Known rows, with every way that one mark hangs from another:
lagaliz{kavet}: [ -6   3   7   3  18 -13 -18   2   1 -21   7  14  -3   2   4 -16 -14   9
   0  14  17   8   8   8  -4  10  -3  -4  12  12  22  -7  -2 -14 -11  -6
  -4   6 -13  14  -1  10   4   8 -11  -1  -4  11  -6  -3  -9  -6  -5  -4
  -2  10  10  -9  -3  -2  -6 -16   3 -11   7   0 -13   8]
lagaliz{dobi kavet{pofiz}}: [-11  -4  13   2  25 -17 -20  -5   1 -29  12  12  -1   1   3  -6  -4   9
  12  14  17  -1   0   4   0   6  -5  -4   6   7  31  -6   2 -12 -15  -6
  -3   6 -13   4  -5  11   2   9 -14   3 -10  13   0  -3 -19  -8  -8 -11
   2  12  15  -6   0  -1  -9 -11   3  -7   8  12 -11   2]
bofu{risu}: [ -1   2   6   5  14 -12 -14  -4   6 -15   3   6   2  -1   4 -25   1   6
   3   9  14  -1   7   0 -15  10 -12  -4  10  -1  20   4  -3 -11 -15   0
  -3   6 -12  20   3   6   8   8 -11  -4  -9  13  -5  -6 -14  -6  -7   1
   2   5  12  -7  -1  -1  -5 -19   6 -12   3  11 -15   9]
zodoror{bolin}: [ -2  -1   9   8  10 -13 -15  -8   4 -21   6  14   1   2   1 -20 -17  10
  -2  10  18   3  15 -13  -8   8  -2  -4  11   1  20   5  -1  -8  -7  -1
  -6  10 -12  19   6   7   9   9  -8  -1  -4  12 -14  -3  -5  -6  -4  -3
  -1  14  12  -7  -2  -2 -14 -13   7  -8   5   3 -14   7]
kavet{pofiz}: [ -7  -4   7   5  23 -14 -14  -2   1 -21   3  12   1   1   3 -12 -10   9
  13  10  22  -4   8   4  -9  11  -5  -5   7   3  25  -3   0 -12 -13   1
  -5   8 -12   5  -4   7   8  13 -13   1  -7  14   1  -6 -11  -3  -7  -8
  -4  12  17  -7  -2  -4  -7 -16   4  -6   4  10 -12  13]
biva{pofiz}: [  2  -3   9   5  17 -13 -17  -2  -1 -21   7   8  -1  -1   6 -23  -7  10
   5  10  15   1   8   5 -11   4  -6  -4   7   4  25  -3  -2 -10  -7   1
  -6   1 -13  13  -3   8  10  14  -4  -3  -2  11  -5  -4 -11  -6  -6  -4
   2   6  14  -9  -2  -2 -10 -15   6  -9   6   7 -10  14]
pofiz{kavet{lagaliz{dobi}}}: [ -8   2   9   4  31 -13 -24   5   7 -30  14  13  -5   2   4 -12  -3   2
  10  12   5  -1  -1  -4  -4  10  -1  -2   6  11  24  -3  -4  -7  -5  -5
 -12  15 -12   1  -2   9   9  17 -13   6  -7  14  -6  -3 -20 -11  -8  -3
   5  10   9  -3  -3   4 -18 -12   3  -8   0  13 -10 -13]
lagaliz{dobi kavet}: [ -6   1  11   3  23 -15 -24  -8   1 -25  16  13  -2   2   4 -12  -8   8
   1  15  11   3   5   5  -1   5  -3  -5   8  12  27  -6  -3 -11  -5  -7
  -5   9 -13  11   2  10   4   8 -12   1  -7  11 -11  -3 -18  -9  -5  -4
   2  12  11  -4  -1   1 -11 -14   4 -11   8  10 -12   1]
risu{biva{kavet pofiz} bofu bolin}: [  6   6  13   4 -13 -10 -23  -5  12  -7   3   4  -7   0   7 -19 -18  12
  -6  13   6   1   7   0  -8  -1   3  -3  11  19  17   1   6 -12  11  -3
  -7   4 -13  11   5   5   5   0   8  -8   1  12 -12  -1   4  -2  -5   7
   7 -14   6 -14   1  -2 -12 -15   8   2  10  12 -12  -1]
biva{kavet{lagaliz{dobi} pofiz} risu{bofu bolin}}: [ -4   7  17   2   1 -18 -20 -10  16 -29   7  -8  -8   1   5  -3   0   7
  12  12   6 -10  -1  -3 -13  -1   2  -8   7  -3  26   4   6 -11 -10  -1
  -2   3 -13   2   8   5   8   7  -5   6  -6  14   3   1 -19  -4  -9   0
  12  -4  11  -5   9   3 -25 -17   5   2  -5  18  -7 -16]
zodoror{bolin{risu{biva{pofiz} bofu}}}: [ 15   7  14   4 -26  -9 -16  -2   8 -13   8  15  -2  -5   2 -25 -13  17
  -4   6   1   5  11 -20 -15  -1  -6  -4  11  -3  17   5   5 -14  -7  -6
  -2  11 -12  -4   9   7   7   7   9  -9   1  10  -8  -2   4  -4  -3   3
   7   3  11 -19   0  -4 -20  -9  12   1  14  12  -9   0]
biva{kavet{lagaliz{dobi}} pofiz risu{bofu bolin{zodoror}}}: [  8   9  19   1  -9 -15 -25 -10  14 -41   7 -15 -11  -3  12  -7  10   6
   5  11   0  -4  -3   1 -17 -15  -5  -2   6  -2  29   6   3  -7  -7  -4
  -2  -1 -11   9  13   6  12   7  -3   0  -2   7  -3   7 -12  -4  -8   4
  14  -7  10  -2  10   5 -30 -11   6   3  -5  12  -5  -9]
bofu{risu{biva{kavet{lagaliz{dobi}} pofiz} bolin{zodoror}}}: [  5   0  17   2   0 -15 -22  -8  14 -33   6 -13  -8  -2  12 -13  18  -3
  13  10   3  -7  -8  -6 -10  -8 -15   2   9   9  26  12  -1  -6  -8  -8
  -8   5 -11   7  10   9  14   0  -9  -9 -10   9  -8   2 -10  -6 -10  11
  17 -15   9  -1   0   5 -10 -12   4   2   0  14 -14  -9]
biva{risu{bofu bolin{zodoror}}}: [  8  12  11   6 -13 -11 -22  -5  12 -22   4  -1  -1  -4  13 -13  -3  14
 -12  11   7   0  10   0 -26  -5 -14  -3   7   0  20   3   3 -14  -7  -1
  -1   2  -7  24  11   3   7   5  -3  -5  -5   6 -12   3  -6   4  -6   0
   4   2  10  -5   6   0 -19 -17   9   1  -3   4 -11   4]
risu{biva{kavet{lagaliz{dobi}}}}: [ -2   1  13   1  30 -14 -24  -7   4 -24  13   6  -9   5   2 -12  -1  -3
  15  10   9  -7   0   3   0   4   4  -7   7  14  23   1  -8  -8   5  -7
 -10  14 -14 -10   2  10  11   7 -13  -5  -5  12  -9  -3  -6 -11  -7   6
   7  -1   9  -2  -2   5 -15 -14   4  -6   9  17 -14 -13]
bofu{risu{biva}}: [  5   3   8   4  10 -12 -15  -6   8  -8   5   8   1   0   8 -29  -1   3
   2   8  10  -4   6  -4 -12  11 -16  -6   8   4  14   5  -4 -13 -10  -3
  -6  11 -13  10  -1   8   8   3  -6 -10 -11  12  -7  -6  -4  -5  -7   4
   4   0   9 -11  -4  -1  -1 -19   7  -8  10  17 -17   4]
bofu{risu{biva{kavet{lagaliz}} bolin{zodoror}}}: [  2   4  10   3   2 -12 -17  -3  13 -24  -2  -7  -8   1   9 -13   7  -3
  11   9  11  -3  -1  -2 -14   2 -13   1  13  13  18  11  -3  -9 -10  -7
  -6  10 -10  13   9   7  13  -1 -16 -11  -7  10 -11   0  -2  -3  -9  13
   9 -11   8  -2  -4   2  -4 -16   3   1  -3   5 -18  -3]
bofu{risu{biva{pofiz{kavet{lagaliz}}} bolin}}: [  3   3  10   4  -3 -14 -19   7  18  -9   2   0  -3  -4  11 -24   6   4
   6  10  -1   3  -7 -13 -13  12 -16   2  11  17  12   7   2  -9 -14  -6
 -14   8 -14  11   0   9   9   3  -2  -3  -8  11  -4  -2 -11  -9 -11   4
  15 -14   5 -16  -4   0  -3 -15   4   1  -1  13 -13 -11]
risu{biva{kavet{lagaliz{dobi}} pofiz} bofu bolin{zodoror}}: [  7   4  19   0  -6 -11 -27  -6  11 -31   8  -6 -11  -1  11  -6   5   4
   6  11  -2  -6  -1  -3  -7 -12  -4  -1   5  11  25   8   2  -7   7  -8
  -8   7 -10   2  11   7  10   4  -1  -5  -2   8  -9   4  -2  -6  -6  10
  13 -10   7  -1   3   5 -19  -6   5   6   4  15 -10 -15]

Rows:
[  0   0  12   2   5 -16 -13  -2  15 -27  -6  -8  -6  -1   7  -4  11  -2
  22   9  17  -7  -4   1 -12   5 -15   1  12   9  20  13   2  -9 -21  -6
  -4   7 -10   5   5   7  12  -1 -18  -7 -10  12  -2  -1  -5  -2 -11   7
   8 -12  12  -3  -3   0  -1 -14   2   4  -3   8 -16  -3]
bofu{risu{biva{kavet{lagaliz pofiz}} bolin{zodoror}}}
[ 13   7  13   4 -26  -8 -19   5  14 -11   6  23  -5  -5   2 -23 -18  17
  -5   9  -3   8   5 -18  -8   5  -4   0  15  12  14   1  10 -13 -10  -9
  -5  15 -13 -11   4   9   1   7   8  -7   1  11  -8  -1   6  -5  -3   3
   8  -2   8 -23  -3  -5 -18  -5  11   2  14  11  -9  -7]
zodoror{bolin{risu{biva{pofiz{kavet}} bofu}}}
[  9  12  15   1 -15 -12 -18  -1  13 -34  -3 -13 -12  -2  10 -10   2   9
   4  10   7   2   0   5 -21 -10  -5  -1  11   0  23   7   4 -10 -14  -2
  -1  -3 -11   9   9   7  12   6  -3  -1   2   6   2   6  -3  -2  -7   6
  10  -8  10  -5   7   1 -24 -12   5   1  -5   2  -6  -2]
biva{kavet{lagaliz} pofiz risu{bofu bolin{zodoror}}}
[  7   7  10   7  -8  -7 -26  -3  13 -14   4   6   0  -2  12 -10  -7  10
 -12  12   7  -3  12  -3 -16  -3 -12  -1   7  10  17   4   1 -14   8  -6
  -7  11  -7  14  11   4   5   2  -1  -8  -5   8 -19   0   6   2  -4   6
   1   1   8  -4   1   0  -8 -13   9   3   6   8 -16   1]
risu{biva bofu bolin{zodoror}}
[ 11   0  13   4 -11 -15 -13  -4   5 -20   7  13  -8  -1  -1 -22 -17  11
   9   8  12   4   5 -11  -7   2   4  -2  18  12  20   2   3 -10 -11  -7
  -5  14 -14  -5   5   8   9   3   1 -14   2  11 -12  -1   6  -5  -2   6
   8  -8  12 -19  -5  -4 -14 -12  10  -1  12   5 -12   5]
zodoror{bolin{risu{biva{kavet pofiz}}}}
[ 19   5  13   1 -15  -6 -20   1   6 -21   7  11  -3  -5   7 -15  -2  11
   2   7   3   1   7   2 -19  -7 -14  -3   6   2  23   0   3 -15 -11  -6
   0  11  -7 -10   7   8   7   9   1 -15   0   6  -4   0   7  -1  -3   5
   3   0  14 -12   0  -4 -14  -9  10   1  13  11  -8   7]
bolin{risu{biva{pofiz} bofu} zodoror}
[  9  14  12   3 -14 -11 -21  10  18 -31   1  -6  -8  -5  14 -12   5  12
  -1  11  -1   7  -2  -3 -23  -3 -12   2   7   6  19   4   6 -11 -17  -3
  -7  -1 -10   9   5   7   8  10   0   3  -1   6   0   5 -10  -3  -9  -2
  11  -2   8  -9   5   0 -22 -10   5   5  -6   4  -6  -8]
biva{pofiz{kavet{lagaliz}} risu{bofu bolin{zodoror}}}
[  2   6   9   7  -3  -7 -22  -2   9 -23   1   6   0  -2  11 -10  -7  12
 -11  13  10   1  14  -1 -19  -4  -9   0   7   4  22   3   1 -12   1  -2
  -3   8  -6  24  13   2   4   7  -7  -3  -4   9 -15   0  -6   2  -4   2
  -1   7  12  -2   2  -1 -14 -14   7   0  -2   3 -13   5]
risu{bofu bolin{zodoror}}
[  9   6  14   3 -14  -9 -25  -4  10 -19  -1   2  -8  -2  11 -12  -8  10
  -4  13   9   0   4   4  -9  -9  -3   1  10  18  20   5   6 -11   7  -4
  -5   5 -10  11   9   5   5   0   3 -12   1   8 -14   3   9   1  -5   8
   5 -15   7  -8   0  -1 -13  -9   7   5   8   6 -14   1]
risu{biva{kavet pofiz} bofu bolin{zodoror}}
[  7   1   9   6  -4 -12 -19  -7  12 -15   2   0   3  -3  13 -18   5   4
  -3  10  10  -3   4  -6 -19   2 -24   1  10  10  17   9  -2 -11  -8  -5
  -7  11  -7  22   9   5   9  -2  -9 -12 -12   9 -16  -1  -2  -1  -8   6
   6  -6   9  -5  -3   1   1 -17   8   1   1   9 -19   5]
bofu{risu{biva bolin{zodoror}}}
[  5  14  12   2  -7 -12 -20  -2  15 -31  -2  -8 -10   0   8  -6  -1   5
   2  10  10   1   6   6 -22  -7  -3  -2  12   1  20   6   2 -11 -12  -3
  -2   2  -9  13  14   4  10   3  -9  -1   0   8  -5   5  -6   0  -6   7
   6  -4  10  -3   6   3 -24 -16   5   1  -6   1 -10  -4]
biva{kavet{lagaliz} risu{bofu bolin{zodoror}}}
[ -9  -6  12   5  32 -16 -18  -5   2 -32  12   4   0   2   2  -7   6   3
  21   8  13 -10   2  -2  -8   7  -6  -7   1  -6  31   2  -3  -9 -13  -1
  -5  11 -12  -3   0   9  13  19 -17   6  -9  14   5  -4 -24 -11  -9  -7
   4  15  17   1   1   2 -15 -13   2  -6   0  17  -9  -3]
kavet{lagaliz{dobi} pofiz}
[ 14   0  11   1   0 -11 -18  -1   2 -29   4   9 -10  -2   5 -14  -5   6
  14   8  14   2   1   9 -10  -4  -4   0  13  17  25  -5   2 -12 -12  -7
  -2  12 -10  -7   2   9  10   6  -5 -19   2   8  -6   0   7  -2  -4   8
   4 -10  14 -12  -6  -3  -9 -11   6  -1  12   2 -11  13]
bolin{risu{biva{kavet pofiz}} zodoror}
[  1   1   8   8   3 -12 -17  -4   9 -24   0  -2   2  -3  11 -17   4   5
  -1  11  13  -1   6  -4 -21   1 -20   2  12   3  23   9   0 -10 -14  -1
  -3   7  -7  34  10   4   9   3 -13  -6 -12  10 -14  -2 -12   0  -7   4
   5   0  12  -3  -1   0  -3 -18   6  -4  -7   3 -16  11]
bofu{risu{bolin{zodoror}}}
[  4   6  13   2 -12 -11 -22  -2  14 -14   0  -1 -10   1   7 -17  -6   8
   1  11   3   0   4  -2 -10   0   3  -4  10  13  17   6   3 -10   7  -6
  -9   4 -13   1   4   7  10   4   2  -4   3  10  -6   0   1  -5  -6  10
  10 -12   5  -9   1   0 -14 -13   5   2   5  11 -11  -9]
risu{biva{kavet{lagaliz} pofiz} bofu bolin}
[  9   2   8   2   7 -10 -18  -3   4 -28   4  15  -9   2   3 -11  -8   3
  12   9  17   1   5   9 -12  -1  -2   0  14  17  23  -4  -1 -13 -11  -7
  -1  19  -9  -4   5   7   8   2 -12 -19  -2  10 -15  -1   8   0  -3  10
   0  -8  14  -8  -7  -2  -9 -15   7  -2   9   2 -15  10]
bolin{risu{biva{kavet}} zodoror}
[ 13   1   8   5   7  -9 -18  -1   4 -24   9  15  -2  -2   7 -14  -4   6
   5   7  12   1   7   2 -17   2 -14  -2   9  10  23  -5  -4 -14 -12  -7
  -3  20  -7  -4   6   7  10   8 -11 -16  -5   8 -11  -3   2  -2  -3   5
  -1   5  15  -9  -6  -2  -6 -15   9  -2   8   4 -14  11]
bolin{risu{biva} zodoror}
[  1   9  10   1   7  -8 -22  -3   7  -9   3  16  -8   4   1 -18 -17   7
  -3  12  11  -1  10   9  -3   5   7  -7  11  13  15   0   2 -13   8  -5
  -4   9 -13   1   3   7   3   4  -2  -9   0  12 -11  -3   6  -3  -4   8
   0  -6   7 -10  -1  -1 -12 -13   6  -5  15  13 -14  -2]
risu{biva{kavet} bofu}
[ 10   2  12   7  -8 -17 -17  -6   8 -28   6  -7   0  -6  15 -17   2  13
   0  11  11   1   3   1 -24  -4 -19  -1   7   4  24  -2   1 -10 -14   0
  -5  -3  -9  22   7   6  13   7  -2  -7  -6   5 -10   3  -8   0  -7  -3
   8  -3  13  -8   3   0 -12 -17   8   2  -4   1 -10  14]
biva{pofiz risu{bolin{zodoror}}}
[  6  11   9   5 -12 -13 -20  -8  15 -12   6   1   1  -1  10 -20 -10  16
 -14  12   4   0  11  -4 -23   2  -7  -7   8  -1  16  -1   3 -15  -2   1
  -3   3 -10  21   7   3   6   4   3   0  -4  10 -10  -1  -9   1  -5   0
   4   2   8 -11   6   0 -20 -23  10  -2   0   8 -11   0]
biva{risu{bofu bolin}}
[  3   4  16  -1   3 -12 -21  -3  11 -27  10   9 -10   2  -1  -4  -1   3
  21   7   3 -11   0  -3  -6   2   4  -6   7   2  28   2   3 -14 -10  -8
  -1  16 -12 -28   2   8   8  10  -8  -5  -4  15   5  -3 -10  -7  -6   7
   7   0  14  -8   0   1 -21 -11   5   0   9  23  -8 -14]
bolin{risu{biva{kavet{lagaliz{dobi} pofiz}} bofu}}
[  8   0  11   6 -10 -15 -18  -7  13  -5   6  -3   3  -5  13 -29   1   9
  -2  10   6  -1   1 -10 -15   7 -19  -2   9  11  17   6   1 -11  -6  -3
 -10   3 -13  22   2   6  10   0   3 -10 -10  11 -10  -4  -6  -5  -9   4
  12 -11   8 -14  -2  -1   0 -19   8   0   4  15 -16   5]
bofu{risu{biva{pofiz} bolin}}
[  4  15  10   1   1 -11 -19  -7  10 -18   2   7  -9   2   3 -21 -15   9
  -3  12  12   0   8  12 -11   2   6  -8  11   1  17  -1   4 -14  -6   1
   1   1 -13   7   4   6   3   6  -1  -4   1  11  -2  -1  -1   0  -5   3
   1  -4   9 -12   4  -1 -23 -17   7  -9   7   7 -10   2]
biva{kavet risu{bofu}}
[  2   7  10   4  -4  -9 -24  -7  12  -7   2  10  -7   3   5 -16 -21  10
  -8  14  10  -2  10  -1  -7   4   5  -4  13  19  14   0   4 -13  14  -3
  -8   9 -11  13   8   3   2  -2   3  -8  -1  13 -18  -3   5  -1  -4   9
   3 -12   5 -10   0  -1 -11 -17   7   1   8   9 -16  -5]
risu{biva{kavet} bofu bolin}
[  8   4  13   0  -5  -9 -16   0   6 -26  -2  14  -9  -1   2  -3  -6   6
  14   9  16  -4   5   8 -10  -2  -2  -1  13   6  24   0   7 -16 -17  -6
   4  15  -8 -16   6   7   4   6  -9 -13  -2  11  -1  -1   7   2  -4   6
   0  -6  17 -11  -3  -4 -12  -9   7   2  11   8 -11   4]
bolin{risu{biva{kavet{pofiz}} bofu} zodoror}
[  4   8   9   1  10 -16 -16   9  11 -25   6   2  -7  -3   8 -23   2   9
  11   9   3   7  -5   4 -15  11  -8  -4   8   8  18  -4   0 -10 -21  -2
  -7   1 -15  -4  -6  11  12  16  -4   3  -1   9   8   0 -11  -8  -9  -6
   9   0   9 -15   1  -1 -19 -14   4  -7   0   7  -6  -4]
biva{pofiz{kavet{lagaliz}} risu}
